Each row was made from one walk, in order. Every step used is in the known rows, and no mark comes twice. Write each row's walk.
(in the rows, 128 means zero)
Known rows:
Y, U, L, V, X: [146 137 114 105 169 128 168 141 130 142 137 160 125 128 151 121 114 145
 125 149  79  98  40 108 140  82 112 177 132  89 158 112 142 108 155 236
 137  70  99  95  74  82 116 127 124 127 151 184 102 173 182 139 146 179
 132 131 126 119 136 146 103  71 153 175 124 162 126 156 115 136 162 154
 133]
U, L, Q: [141 131 118  99 147 183 142 147 113 135 112 164 139 124 166 129  99 123
 129 139  87 106  42 132 147 120 106 160 140 126 163 103 138 151 123  95
 143  98 112 108  97  81 112 136 137 136 158 153 115 164 146 145 145 132
 104 118 133 124 130 124 118 109 139 110 113 164 135 125 143 114 158 123
 133]
U, X: [136 148 131 136 144 141 152 144 110 116 141 156 131 123 131 125 125 134
 130 134  86 127 105 135 153 125 127 154 130 123 130 142 142 152 133 138
 145 124 125 125 105 118 107 185 126 140 147 154 114 144 144 129 142 144
 124 149 109 118 111 122  90 118 118 133 108 150 121 139 145 110 148 132
  98]
Q, L, U, Y, V: [167 141 122 104 153 120 136 156 127 160 131 151 135 132 101 160 154 195
 142 125  75 125 115  76 136  89 127 159 117 120 116  49 138 193 192 196
 131 137  97 127 110  69 138 188 129 127 153 146 125 210 177 126 136 161
  97 132 143 124 108 136 101  97 183 154 117 175 143 130 181 100 123 143
 106]
U, Y, V: [152 146 130 121 137 131 153 130 104 156 136 152 122 130 120 120 130 187
 164 116  84 127 113 129 132 125 124 150 139 126 111  70 153 152 202 200
 142 114 115 123  86  72 124 179 125 132 157 150  99 193 141 146 138 149
 126 127 140 127 108 111  98 120 177 157 110 150 132 128 153  95 137 129
 108]
V, L, U: [157 142 122 111 157 152 136 147 126 144 103 144 131 127 128 156 123 128
 117 146  94 112  67  74 145  86 127 150 112 113 150 116 120 161 128 190
 124 129 109 112  98 101 125 165 131 133 149 147 118 181 155 116 133 144
  83 138 131  98 148 136 109 116 133 114 153 134 148 177 160  96 120 132
 128]
Q, Y, V, L, U: [153 154 127 100 152 108 155 145 132 136 109 130 128 130 105 159  88 197
 139 128  86 117  53  49 141  73 145 147 134 108 144  88 127 184 160 232
 121 124 107 128  76  79 126 162 123 131 130 128 141 226 177 143 126 162
 103 124 131 105 122 128 105  91 149 114 145 108 166 143 177  78 162 143
 109]
L, Q, Y, V: [138 134 125 107 143 128 151 148 133 130 129 138 131 128 122 154  89 197
 147 111  87 115  66 101 136 108 139 145 147 119 147  34 141 223 164 138
 136 122 120 155  72  83 122 131 121 140 109 138 138 198 154 175 147 138
 132 104 146 140 111 106 116  97 151 102 128 110 133 102 193  99 163 133
  93]
Q, L, V: [152 142 124 110 144 116 147 150 135 137 118 121 144 126 134 122  82 147
 121 123  92  98  98  75 134  85 128 149 118 115 146  67 130 183 136 196
 125 115 107 131 113  86 136 159 130 128 127 152 115 175 148 130 142 133
  94 132 129 105 113 136 119  99 156 136 131 153 147 124 144 136 150 144
 126]
V, X: [141 139 123 136 147 149 168 131 125 133 133 135 128 123 125 135 101 123
 129 134 110 118 107 126 157 115 133 175 136 100 148 135 131 109 129 208
 134 120 126 126  94 111 112 157 111 135 131 160 109 133 155 131 138 161
 126 152 132 114 130 127 105 102 128 110 157  96 125 148 146  97 100 129
 103]
X, V: [158 144 133 134 148 115 159 135 103 134 127 127 122 128 134 141 122 182
 144 120 114 114 104 109 146 121 141 156 150 115 132  89 140 177 152 194
 134 124 129 135  98  83 124 139 127 137 152 158  89 167 129 135 134 128
 126 133 129 133 118 114 115 120 142 147 135 137 117 145 127  98 130 130
 110]
Q, L, U, Y: [157 148 118 107 155 140 137 161 125 149 115 154 141 130 115 137 172 140
 125 123  82 124 125  87 148  92 129 177 110 127 122 112 123 179 166 150
 121 154  93 119 130  83 139 207 135 127 174 152 140 190 176 126 145 158
  79 148 133  97 124 132 115 108 164 127 123 178 143 133 181 111 104 133
 111]
Y, V: [150 135 130 130 145 125 152 138 116 143 137 126 128 127 117 148 114 186
 144 127  98 121  94 110 123 110 134 131 130 118 136  62 151 145 170 197
 140 111 135 134  88  93 118 147 120 138 115 143  85 160 136 129 140 135
 139 121 138 139 109 116 103 119 137 148 128 128 124 146 145  98 126 130
 114]
Q, Y, U, L: [134 154 118 114 160 124 168 156 100 120 138 138 139 127 141 108 156 160
 134 135  93 126  62  99 140  73 146 164 134 127 160 172 130 105 127 138
 133 116 110 113 122  85 120 121 123 128 163 142 120 204 177 160 158 176
 123 119 111 103 125 107  96 106 137 141 124 150 127 126 143 119 184 146
 109]
U, L: [144 151 122 116 143 154 152 143  96 131 124 146 138 125 148 112 115 117
 131 141  99 121  67 129 144 104 117 158 141 126 147 157 135  93 122 133
 147 114 117  94 120  85 108 151 129 130 170 147  98 164 144 126 138 146
 109 128 122 110 122 118 103 118 139 136 122 170 132 142 117 114 153 130
 133]
X, V, L, Q, Y, U: [155 138 138 103 174 113 167 147 130 140 109 146 121 129 158 154 103 230
 139 119  98  96  41  60 153  92 157 167 157 106 145  73 128 246 155 179
 124  98  99 150 107  64 135  94 117 134 154 157 122 248 191 175 146 148
 104 113 129 123 146 112 110  83 165 117 140  99 133 123 193  99 183 151
 111]
L, Q, Y: [128 140 121 115 143 151 150 150 132 123 118 148 139 125 139 136 100 135
 133 117  95 114  80 113 148 109 140 163 135 122 160 115 127 208 129  92
 126 139 111 157  94  98 122 147 134 139 118 140 154 165 142 176 152 138
 116 121 139 107 129 108 120 112 135  85 136 101 128 105 187 110 154 124
  96]
U, Y: [147 149 126 125 137 144 150 133  98 145 127 162 133 128 137 104 143 129
 143 121  93 125 118 136 146 130 123 159 143 134 122 130 138 152 158 156
 134 131 115 120 107  90 125 192 132 132 174 157 119 176 145 143 145 148
 114 141 134  97 123 109 103 127 160 127 119 151 127 126 150 106 129 126
 105]

Write each row's walk:
[163 130 134  88 144 161 151 124 129 167 104 170 116 129 155 141  77 194
 156 127  73 102  57 103 143 134 107 146 156 113 131  19 147 217 190 184
 147  76  97 121  89  58 128 166 125 132 161 157 115 235 162 152 131 141
  90 120 145 124 126 121 110  99 184 126 106 139 162 128 184  91 168 132
 128] : U, Y, V, L, Q
[158 151 122 104 154 152 137 142 111 154  95 177 128 130 133 131 143 130
 134 137  79 117  84  95 152 108 113 164 128 121 122 123 125 174 164 192
 127 124  94 105 108  84 129 195 134 127 190 157 138 225 174 124 130 156
  77 151 136  81 140 133 112 113 169 123 130 152 163 153 165  95 130 130
 122] : V, L, U, Y
[158 144 131 109 157 130 146 147 129 136 132 161 123 127 118 168 118 191
 142 147  65 122  54  75 140 101 122 153 119 107 126  82 140 179 175 220
 147  93 112 115  78 101 113 190 123 137 145 148 116 208 185 112 121 152
 104 143 113 134 118 142  91  92 137 148 117 158 149 163 159  83 150 151
 118] : Y, V, L, U, X
[161 138 118 115 155 125 150 136 131 157 143 171 115 129 103 158 143 169
 165 127  76 125  94 115 150 111 118 181 135  98 113  62 144 161 215 252
 136 107 108 124  56  84 120 196 119 129 161 170 131 187 178 132 137 183
 127 145 151 127 124 139  97  83 172 149 133 140 121 147 164  78  95 134
 106] : L, U, Y, V, X
[148 147 126 114 156 143 140 150 126 126 114 171 125 125 129 147 132 127
 128 151  72 119  65  87 154 106 119 167 116 114 133 140 129 167 138 168
 140 106 105 111 102 114 113 198 129 135 160 159 134 194 176 117 128 153
  86 155 109  97 137 141  97 101 131 134 123 153 147 166 155  98 155 137
 119] : V, L, U, X
[140 151 130 124 140 101 163 139 117 129 142 118 131 129 106 133 103 189
 148 113  97 121  97  97 132  96 157 143 143 117 139  78 140 162 162 185
 128 129 126 145  83  82 122 139 115 136 118 130 121 193 145 152 140 153
 135 120 132 123  96  99 107 113 140 121 133 103 133 114 159  92 157 135
  93] : Q, Y, V
[152 146 127 132 161 122 142 150 119 120 148 174 124 127 117 165 158 176
 151 129  83 126  82 107 158 120 132 179 133 112 115 107 139 194 165 170
 134 119 118 133  81 105 111 185 131 139 174 170 129 166 154 120 133 143
 116 153 112 134 121 137  97  97 136 151 107 172 111 153 140  92 119 141
  90] : L, U, X, V
[146 138 121  93 150 133 178 138 131 127 138 155 125 125 133 154  57 186
 153 127  83 101  28 114 151 102 125 187 168  97 159  86 142 163 151 166
 150  70 105 125  55  67 102 139 117 132 142 150 139 197 185 174 136 172
 127 128 133 132 113 127 108  65 159  98 123 120 136  93 169  93 178 138
 110] : U, L, Q, Y, V, X
[152 144 138  99 152 121 167 129 125 128  99 134 121 129 154 150  64 204
 148 117 100  88  43  81 161 110 143 171 172 107 147  66 128 242 132 177
 129 105 106 145  91  66 127 125 121 134 154 153 139 232 162 175 131 135
  91 126 132 110 131 115 122  87 164  98 139 100 150 110 180  91 183 138
 105] : X, V, L, Q, Y
[149 138 137 140 171 108 165 150 116 129 163 165 117 126 135 148 188 208
 145 131  88 127  93 108 153 107 147 163 139 116 114 115 149 168 178 179
 143  97 118 140 105 100 119 144 116 140 165 178  90 186 171 136 149 149
 138 135 105 146 119 118  85 106 139 175 104 165 102 149 141 109 144 150
  99] : Y, U, X, V
[161 125 139 105 175 143 164 147 136 138 121 178 111 126 167 169 124 215
 140 142  77 100  39  90 158 119 126 166 145 100 133  69 144 230 161 175
 147  64 102 135 107  86 121 131 113 139 170 176  97 235 191 149 139 143
 104 128 116 143 146 132  91  89 154 147 100 150 127 150 174 104 176 153
 121] : Y, U, X, V, L, Q
[163 145 140 119 152 116 162 125 110 147 108 128 116 128 147 137  94 195
 144 131 113 100  76  82 153 111 135 160 158 107 130  98 135 172 135 231
 134  96 117 126 113  74 126 132 124 132 171 159  87 200 150 125 121 136
 100 135 124 115 129 120 114 110 157 132 144 127 146 155 139  91 157 136
 127] : X, V, L
[133 140 129 133 163 136 154 158 114 129 158 160 130 124 134 128 179 147
 131 142  79 129  94 116 141 109 140 151 112 119 125 144 142 133 162 153
 141 115 120 130 122 127 113 162 117 142 144 163  97 164 171 138 158 157
 136 138 108 126 119 119  79 115 123 159 111 147 108 152 148 117 132 142
  97] : Y, U, X
[134 155 116  97 160 112 161 153 104 123 124 144 134 130 151 101 121 161
 128 130  80 112  40  86 139  62 134 163 135 118 158 128 133 149 151 174
 126 104  96 114  92  71 122 120 133 125 160 157 128 219 169 165 154 165
 119 114 123 108 115 124 101  83 156 167 112 172 135 117 128 142 200 154
 115] : Q, Y, U, L, V
[159 143 145 126 169 109 175 141 116 132 134 158 114 127 145 146 139 222
 142 146  88 110  64  80 157 112 140 161 142 104 116 119 143 172 163 232
 145  87 112 122 125  90 117 143 115 136 176 171  77 221 198 127 135 160
 111 141  97 133 131 126  83 101 153 167 109 154 123 160 144 103 174 158
 115] : Y, U, X, V, L
[148 145 114 114 150 154 131 151 104 147 122 177 134 129 120 128 179 125
 136 126  81 133 109 119 148 111 122 171 115 128 119 120 133 164 180 156
 123 138 102 116 103  95 128 204 137 131 171 158 146 170 148 134 142 155
 100 140 148  96 134 126 109 116 149 138 124 163 127 143 151 102 105 122
 105] : L, U, Y
[169 145 128 114 162 121 143 141 123 143  99 141 118 128 131 166 118 188
 132 136 101 105  68  65 156  99 130 158 137 107 134  92 124 192 154 239
 123 108 111 128  99  84 128 148 133 132 170 156 109 208 160 113 120 140
  88 138 123 119 138 137 115 100 148 136 148 148 148 170 147  86 129 136
 126] : X, V, L, U
[154 141 121 112 149 111 171 141 152 137 126 121 130 127 126 134  53 145
 119 122  93  91  95  86 150  88 125 174 123  91 151  88 128 147 133 246
 125 109 103 135  97  86 130 171 115 128 120 168 121 162 176 138 134 157
  98 153 132 106 120 145 117  76 166 122 151 129 145 134 153 128 137 146
 117] : Q, L, V, X
[162 139 124 107 157 126 140 141 129 152 107 139 125 126 117 168 106 184
 136 140  83 113  63  60 132  86 128 134 122 107 142  65 133 173 164 247
 132  97 111 115  80  87 124 154 123 133 123 141 112 218 164 114 123 149
 100 124 133 124 125 135 110 103 146 137 142 138 159 179 158  85 130 142
 127] : Y, V, L, U
[166 132 137 104 153 141 156 129 131 148  98 152 121 127 164 161  70 186
 147 130 102  89  50  88 155 127 122 163 160 104 146  50 134 226 139 198
 137  75 108 129  97  71 129 130 129 135 158 162 101 204 154 142 129 117
  93 125 132 131 143 125 128 103 160 112 135 126 150 136 162  93 158 134
 125] : X, V, L, Q
